Each row was made from one walk, in order. Every step used is in the known rows, and no mark comes twice. Write each row's walk.
Known rows
U > E: [-16  18  -4 -46   2  -7 -22 -16   0  29 -24   7  -3 -24 -32 -21  -5  12
   5   9   7  12  18 -21 -26 -26  -6]
L > M > A > D > U > E: [-18  29 -17 -87 -11  -7  -4   6   5  26 -24   0 -30 -20  -8 -10   1  -3
 -18   4  -3   0 -59 -25 -31 -33  -7]
M > K: [-25  26  -4 -34   7 -10 -16  -3  -2  32 -10  13   4  -7 -37 -13  -3  14
  -8  18  -9  -2  24 -22 -29 -24 -11]
D > K > M: [-10  24 -13 -53   2 -14 -38  -9  11  25 -36  -6 -10  -9 -30 -12   9  -5
  -6  17  -5  14  13 -46 -30 -18  -8]
A > D > L: [-27  12 -32 -41   0  -1 -17 -24 -12  30 -15  12  -8  -4 -14 -18  14   7
  -4  12   3   1   5 -13 -38 -32 -14]
Y > K > D > L: [ -9  20  -1 -14  -7  -1  -6 -19  -2  27 -39  14  -9 -16 -34 -20   9   1
 -26  14  11  -7   8 -15 -26 -31 -15]
Y > K > M > A > D: [-14  25 -21 -56  13 -15 -11   5   5  28 -40   6 -15 -24 -17 -13  19  -5
 -28  17   6  -6 -22 -18 -30 -37 -12]
D > A: [-31  16  -2 -34   0  -8 -20  -7  -3  23 -27   6   1 -16 -16 -12 -20  11
  11  17  -4  -4  16  13 -35 -20  -6]
D > U > E: [-11  19   4 -50 -11  -6 -22 -12   2  29 -19   5 -16 -19 -20 -20  -1   2
 -15   4   1   1   5 -48 -26 -26  -5]
L > Y > K > D: [-18  27   0 -44  -3 -10 -12   5  -3  33 -36   6   1 -37 -32 -15  19   8
  -3  20  11  -7 -34 -23 -22 -36  -5]
L > M: [-12  31  -7 -51   8 -12 -25 -10   9  24 -41   7  -7 -11 -22 -10  -4   8
  15  19   5  -4 -22  19 -31 -24  -4]
L > Y > K > M > A > D: [-21  31 -24 -68   1 -17 -17  16  -4  31 -31  -6 -12 -34 -10 -11  36  -2
 -15  20  -1  -5 -62 -24 -29 -40 -10]
L > M > A > D > U: [-17  30 -17 -80  -5 -10  -7  10   7  27 -27   2 -23 -15  -5  -7   1  -3
 -11  11  -4  -9 -60 -10 -34 -32  -6]
D > L > Y > K > M > A: [-13  34 -15 -31 -19 -10 -19   2  -5  25 -29 -15 -23 -24 -10 -17  29  -6
 -23  17 -15  -9 -43 -14 -29 -33 -17]
E > U: [-23  17 -14 -39  29 -11 -21   1 -12  25 -18  10   3 -10 -28 -20   4  10
   2  19   7  12   7  20 -27 -30  -5]
K > D > A: [-29  14   4 -46   1  -7 -14 -14   2  21 -29  12  -8 -32 -28 -11 -15   9
   8  15   8   1  10 -15 -31 -23  -1]
M > A > D > L > Y > K: [-27  25 -27 -47 -17  -2   1  14 -14  34 -17  -4  -9 -21  -8 -16  18   2
 -20  15 -11  -8 -47  -8 -32 -40 -19]
M > A > D: [-27  19 -23 -67   8  -8  -6   6  -1  35 -16   8  -2 -25 -17 -15  -4   9
   4  16   2   1 -12 -10 -33 -33  -5]
L > M > A > D: [-21  30 -24 -77   5 -10  -7   7   6  28 -31   4 -14 -20 -13  -8  -3   5
   6  15   1  -3 -50  12 -34 -32  -5]
K > D: [-16  17   2 -48  12  -9 -18 -18   6  28 -31  15  -5 -32 -38 -17  -1  10
  11  16  19   2  12 -28 -27 -27   2]
K > Y: [-23  25  -4 -43   9   2 -27 -12   1  30 -20  24  12 -22 -15 -18  18  13
  19  19  10  13   2  -9 -34 -25  -1]
K > M > A > D > L > Y: [-24  27 -35 -69  -3 -14 -25  -4  -4  23 -14 -13 -30 -31  -3 -12  35  -5
  -7  15  -9   3 -50 -37 -35 -35  -8]
A > D > L > Y > K: [-28  19 -32 -39 -11  -1 -12  -5 -20  34 -18   5  -3  -9 -10 -16  31   4
 -16  15  -2  -7 -33 -12 -34 -39 -20]
K > D > A > M: [-18   9  -2 -45   8  -7 -12 -19   2  20 -32  16 -17 -30 -19  -9  -7  -1
  19  16  19  -8   5 -16 -31 -28  -2]
L > Y > K: [-19  30  -5 -36  -4 -11 -18   9  -7  35 -34   2  10 -23 -23 -16  15   9
   0  23   0 -11 -30   0 -25 -34 -10]
M > A > D > U > E: [-23  17 -16 -76 -11  -5  -3   6  -2  33  -9   2 -19 -26 -11 -16   0   0
 -20   3  -2   2 -23 -50 -30 -35  -7]
Y > K > M > A: [ -6  31  -7 -40  10 -17 -15   5  10  25 -46   1 -14 -25 -23 -16  10  -5
 -24  20   3  -8 -10  -8 -26 -31 -10]
M > A > D > U: [-23  19 -16 -69  -3  -7  -7  10   1  35 -13   5 -14 -22  -9 -14  -1   0
 -13  11  -2  -7 -22 -36 -33 -34  -4]
D > L > M > K > Y: [-22  38 -12 -31 -14   5 -17 -14  -4  21 -12  14 -14   5 -15 -11  23   4
 -16  13 -17   4 -26  -3 -37 -22 -18]

Write each row's walk
[-23  23  -3 -26  -8  -3  -8 -18  -4  26  -7  13 -14 -12 -41 -15   9   6
 -22  12  -7   1  18 -45 -29 -25 -14]
M > K > D > L
[-22  22 -35 -47  -5  -9 -23 -12 -13  27 -24   0 -17 -13  -6 -14  47  -3
 -21  15  -1  -4 -40 -28 -35 -39 -18]
A > D > L > Y > K > M
[ -9  28 -13 -61  -4 -14 -26   6  13  24 -33 -14 -15 -17 -27 -11   1  -8
  -9  16 -12  12  -1 -43 -29 -19  -8]
D > K > M > A
[-11  20 -13 -34  16 -10 -15 -12  -2  31 -14  17  -6  -7 -26 -11   6   0
   8  19   3 -11  17 -20 -29 -31 -12]
A > M > K
[ -6  20  11 -34  -4  -6  -7  -5   5  30 -42  17 -10 -22 -30 -17   6  -4
 -32  13  14 -15  -4 -40 -22 -32  -8]
Y > K > D > U
[-22  17   6 -28  -3  -6  -3  -4   0  24 -45  16  -2 -25 -29 -13 -10   4
 -19  17  11 -10   4  -3 -27 -28 -10]
Y > K > D > A
[-23  21 -33 -51  -2  -3 -17 -21  -6  25 -25  11 -16   0 -10 -12  15   3
  -3  11   2  -2 -28   5 -39 -31 -14]
A > D > L > M
[-11  34 -14 -36 -14  -4 -12  -7   4  21 -30  -7 -24  -9 -12 -14  -6   0
  -4  14 -13  -6 -30  21 -34 -25 -13]
D > L > M > A
[ -6  16   0 -53  -1  -5  -6 -19   0  27  -9  17 -30 -21 -29 -12  13  -9
 -17   5   7  -6   0 -79 -22 -33 -11]
A > M > K > D > U > E
[-14  24 -11 -39  15   0 -15 -11  -3  30  -7  28   0 -10 -16 -11  26   1
  11  20   5  -1   5 -28 -33 -30 -11]
A > M > K > Y
[-13  24 -26 -40   1 -10 -11  -4  -1  25 -36   1 -24 -15 -12 -16  25  -9
 -40  15   0  -7 -19 -17 -32 -36 -20]
Y > K > M > A > D > L
[-18  20  -4 -43  -7  -8  -7   3  -7  26 -38   6  -9 -34 -15  -9  15  -3
   4  21  11 -16 -39 -13 -26 -37  -9]
L > Y > K > D > A > M
[-13  36  -9 -52  -2 -19 -21  17   2  28 -37 -12 -12 -36 -16 -13  26  -2
 -10  22  -5  -8 -51 -16 -25 -35  -8]
L > Y > K > M > A
[-19  11 -10 -35   7  -7 -19 -15  -3  22 -30  11  -8 -15  -7  -9 -12   0
  23  19   6 -12  13  12 -35 -26  -8]
D > A > M
[-33  29 -31 -53  -7   6 -11 -13 -11  25  -5  21 -11   3  -7  -8  35   5
 -19  11  -9  10 -37 -17 -41 -30 -19]
A > D > L > M > K > Y
[-29  20  -7 -37   1   2 -12  -7  -7  22  -8  22  -4 -11  -5  -6   8   1
   8  19  -5  -2   5  -9 -38 -25 -14]
D > A > M > K > Y
[-17  35 -13 -26 -12  -4 -15 -15  -2  21 -19   4 -19   8 -25 -11   5   4
 -19  13 -19  -6 -12   3 -34 -22 -19]
D > L > M > K
[-14  26   8 -54 -21  -6 -10   5  -5  31 -30   1 -15 -38 -26 -17  23  -1
 -25   9   5  -4 -46 -58 -19 -37  -8]
L > Y > K > D > U > E
[-10  20   5 -31   8  -8  -6  -9   4  31 -46  20   0 -25 -40 -18   3   5
 -15  18  20  -6   6 -17 -23 -32  -7]
Y > K > D
[-10  25 -16 -59   3 -14 -12   8   7  28 -36   4 -25 -20  -9 -13  22 -12
 -44  13   3 -12 -32 -40 -29 -37 -12]
Y > K > M > A > D > U
[-13  22 -14 -36  -4  -4 -11 -18 -10  26  -6   8 -22 -20 -24 -10  29  -5
   0  16  -1 -11 -19 -47 -28 -35 -14]
A > M > K > D > L > Y
[-19  22 -27 -76  17 -18 -23  -4   7  26 -25   1 -21 -30 -13 -11  17  -1
  -2  16   4   4 -19 -32 -34 -32  -3]
K > M > A > D
[-12  13   1 -29   4  -5  -2 -10   0  23 -46  19 -10 -23 -22 -11  -3  -5
  -7  18  19 -17   1  -5 -28 -32 -11]
Y > K > D > A > M
[-10  18  -6 -43  17  -9  -8 -17   1  29 -16  22 -14 -20 -34 -10  10  -2
   4  17  13  -9  13 -43 -26 -32  -8]
A > M > K > D
